Known rows, with every step that occurs:
memone/ludad: [  5.8  -5.4 -14.5 -15.6 -18.2 -18.8   5.1   0.0  -9.2 -22.8  -8.5  19.4
  21.3 -19.3  42.6  -1.0  32.4  17.7 -49.8  54.6]
tosegit/rufog: [-11.9   2.9 -22.2  23.0  -2.4 -25.3 -10.3  -1.3  -4.9 -15.4 -10.3  20.1
   6.4 -15.5  53.3  -9.2  19.7  17.9 -46.3  47.6]
romi/pafa/ludad/tosegit/rufog: [ -3.1  -4.4  -5.2  29.3   5.1 -14.7   2.0   3.2 -25.9  -8.2   6.7  39.3
  43.7  19.5  66.5   2.1  39.5  -0.1  -8.1  46.5]
nobud/ludad/tosegit: [ 24.3  -1.4 -33.6 -15.3   5.7 -15.1   9.0   1.0 -20.5  -5.5  12.3  30.8
   9.3  -2.3  63.5  10.2  50.6  -1.1 -53.4  47.6]
tosegit/rufog/memone: [-21.4  -4.3 -11.7  28.8  -3.2 -22.2 -18.1 -22.5  -3.8  -2.1 -17.2  23.8
  14.7 -16.7  50.5  -9.5  26.5  -5.5 -44.8  53.8]
nobud/ludad/memone/romi: [ 15.5   5.6   0.0 -35.8 -25.9 -11.6  16.1  -1.0 -40.5 -13.4  21.1  31.1
   4.3  -2.4  54.7   8.7  41.4  14.1 -47.8  29.5]
memone/ludad/tosegit: [ 14.6  -4.2 -15.9 -14.4  -8.8 -14.7   0.3  -1.5 -21.0 -11.8   9.9  24.8
  36.1  -8.7  50.6   2.8  45.2  10.2 -43.8  51.1]
tosegit/rufog/pafa/ludad: [-21.3  -5.5  -6.8  38.8 -20.8 -22.0  -4.0 -14.8  -5.1 -20.8 -25.3  35.6
  15.4 -19.1  47.5 -12.9   9.3 -13.9 -28.4  46.0]
tosegit/rufog/nobud/ludad/memone: [  5.3  24.4   3.4  21.1  -4.3   2.2  -0.9 -16.7  -6.5 -10.3  16.6  26.6
   2.2  -6.2  56.5  -5.9  30.1 -12.3 -53.1  26.5]
nobud/ludad: [ 16.7  -3.7 -31.0 -16.9  -4.4 -18.7  13.5   2.6  -8.9 -17.4  -5.9  25.6
  -6.1 -13.7  55.7   7.2  37.8   6.5 -58.9  50.5]
ludad/tosegit: [  5.3  -7.1 -31.8  -5.4  12.7 -22.9  -3.4   0.1 -16.8   0.8  10.8  10.1
  20.3  -5.7  60.9   3.8  44.5   8.4 -51.6  52.3]
ludad/memone/romi/tosegit: [ -8.0   2.2  13.3 -30.1 -16.6 -21.0   8.7   1.0 -45.1  -4.2  22.2  16.3
  14.8  12.3  55.6   9.1  55.5   9.2 -28.5  26.1]
romi/tosegit: [ -6.4  -6.8 -18.1 -12.9   6.5 -27.6   6.8   3.9 -12.9  -8.7  -6.2  11.5
   3.9   1.1  57.1   7.4  49.3   1.4 -39.8  47.8]
pafa/ludad/tosegit/rufog: [ -0.2  -7.5 -13.6  38.5  -1.0 -18.5   0.0  -3.3 -14.1 -13.3   8.8  37.0
  39.4  -5.0  64.1  -0.2  25.5   6.6 -31.0  56.6]
memone/romi/tosegit: [-10.4  -2.0   2.8 -27.8 -11.4 -28.4   8.5   7.8 -29.2  -6.6   0.8  18.7
   9.5   5.8  53.6   7.3  39.3   7.0 -24.5  38.2]
ludad/tosegit/rufog: [ -2.1   3.8 -23.9  22.9   7.8 -21.0 -16.4  -2.6 -15.7  -3.4   8.1  24.2
  22.5  -4.6  60.1  -5.5  33.2  11.8 -40.4  44.9]
tosegit/rufog/nobud/ludad/memone/romi/pafa/lomil: [ 12.7  39.0  36.7  15.0 -28.1  -3.9   2.2  -8.0 -35.0   9.3  19.2  34.2
   8.2  27.8  66.7 -12.2  51.6 -17.6 -15.1  13.2]
rufog/nobud/ludad/memone/romi/pafa: [  6.4  20.4  25.5 -32.3 -14.6   3.0  19.5  -4.5 -35.4  -1.0  23.5  24.9
   8.7  21.1  54.6   5.6  48.4 -16.5 -27.8  14.6]

Rows:
[ -7.0   3.8  10.4 -34.2 -14.2 -16.6   6.8   3.2 -48.0  -2.8  18.7  15.8
  18.6  19.7  53.4   4.1  51.9  15.5 -23.9  24.0]
ludad/memone/romi/pafa
[-14.5  12.7  33.3  25.8  -6.5  -5.9   3.5  -2.7 -25.0   1.3  16.6  38.2
  48.8  23.1  58.8  -4.2  20.5 -18.8   3.0  32.8]
memone/romi/pafa/ludad/tosegit/rufog/nobud
[ -4.2  26.2  25.4   1.7 -17.9  -8.9   5.8  -3.3 -14.6  -9.2   1.2  41.6
   3.5   9.5  53.9  -1.1  23.5 -22.5 -18.5  21.7]
memone/romi/tosegit/rufog/nobud/ludad
[ 13.6  16.1  18.3  12.8 -23.2 -17.7  -7.3 -15.2 -46.8  22.6   6.2  54.8
  26.2  32.1  72.0  -5.9  65.9 -27.6  -1.6  31.9]
nobud/ludad/tosegit/rufog/memone/romi/pafa/lomil
[-15.8   1.1  14.7  15.3 -20.7 -15.3 -10.1 -21.3 -13.6 -11.9 -17.6  41.8
  31.4  -0.5  46.2  -2.1  45.5 -17.4 -20.6  45.0]
romi/tosegit/rufog/memone/ludad
[  0.3 -10.9   8.4 -16.0  -9.6 -17.8  17.4   8.8 -44.1  -3.3  16.3  34.8
  46.1  22.5  61.7  10.6  42.1   1.1  -5.0  43.9]
memone/romi/pafa/ludad/tosegit
[ 12.1   7.0  11.3 -40.8 -23.3 -12.3  20.7   0.6 -45.8 -11.4  22.6  35.6
   4.9  15.0  58.7  16.5  59.3  -0.4 -30.4  22.9]
nobud/ludad/memone/romi/tosegit
[ -0.9  32.2  33.2  -2.4 -18.3   3.2   4.6  -8.0 -33.9  -5.0  20.4  38.4
  11.1  23.4  53.7  -3.6  36.5 -13.6 -17.9   8.7]
tosegit/rufog/nobud/ludad/memone/romi/pafa
[ -3.7 -15.6 -14.6  11.6  -8.0 -19.1   3.7 -14.2 -18.2  -5.1  -4.2  26.8
  27.4  -9.2  55.2   0.5  34.3 -24.4 -33.2  49.1]
rufog/pafa/ludad/tosegit
[-28.7  15.7  24.7   1.7 -33.1 -18.4 -13.3 -16.0 -43.4  -5.4   2.3  34.1
  10.2  11.3  47.4  -9.2  40.2 -15.5  -8.5   5.4]
ludad/memone/romi/tosegit/rufog/pafa
[-13.5   1.7  30.8  12.5 -29.2 -16.1  10.6  -1.7 -40.9 -17.0  18.1  42.4
  34.1  13.4  60.4   5.5  34.0   7.4  -7.1  31.1]
pafa/ludad/memone/romi/tosegit/rufog
[ -4.5 -10.2  11.3 -11.3 -26.6 -15.4  18.7  -1.8 -36.2 -16.9  20.2  24.5
  31.5  -6.8  54.6   7.0  28.9  18.6 -36.5  46.0]
pafa/ludad/memone/romi
[-13.8  -3.7 -13.0  29.9   6.2 -18.3 -21.8 -24.2 -15.7   9.1   0.1  28.4
  30.3  -5.6  58.6  -6.4  40.1 -13.2 -39.1  49.6]
ludad/tosegit/rufog/memone
[-18.8  16.5   5.5  29.2   9.0 -14.3  -8.4  -8.0   4.6  -4.1  -5.0  14.3
   7.2   2.0  55.2  -6.8  28.8 -18.2 -31.4  34.8]
romi/tosegit/rufog/nobud
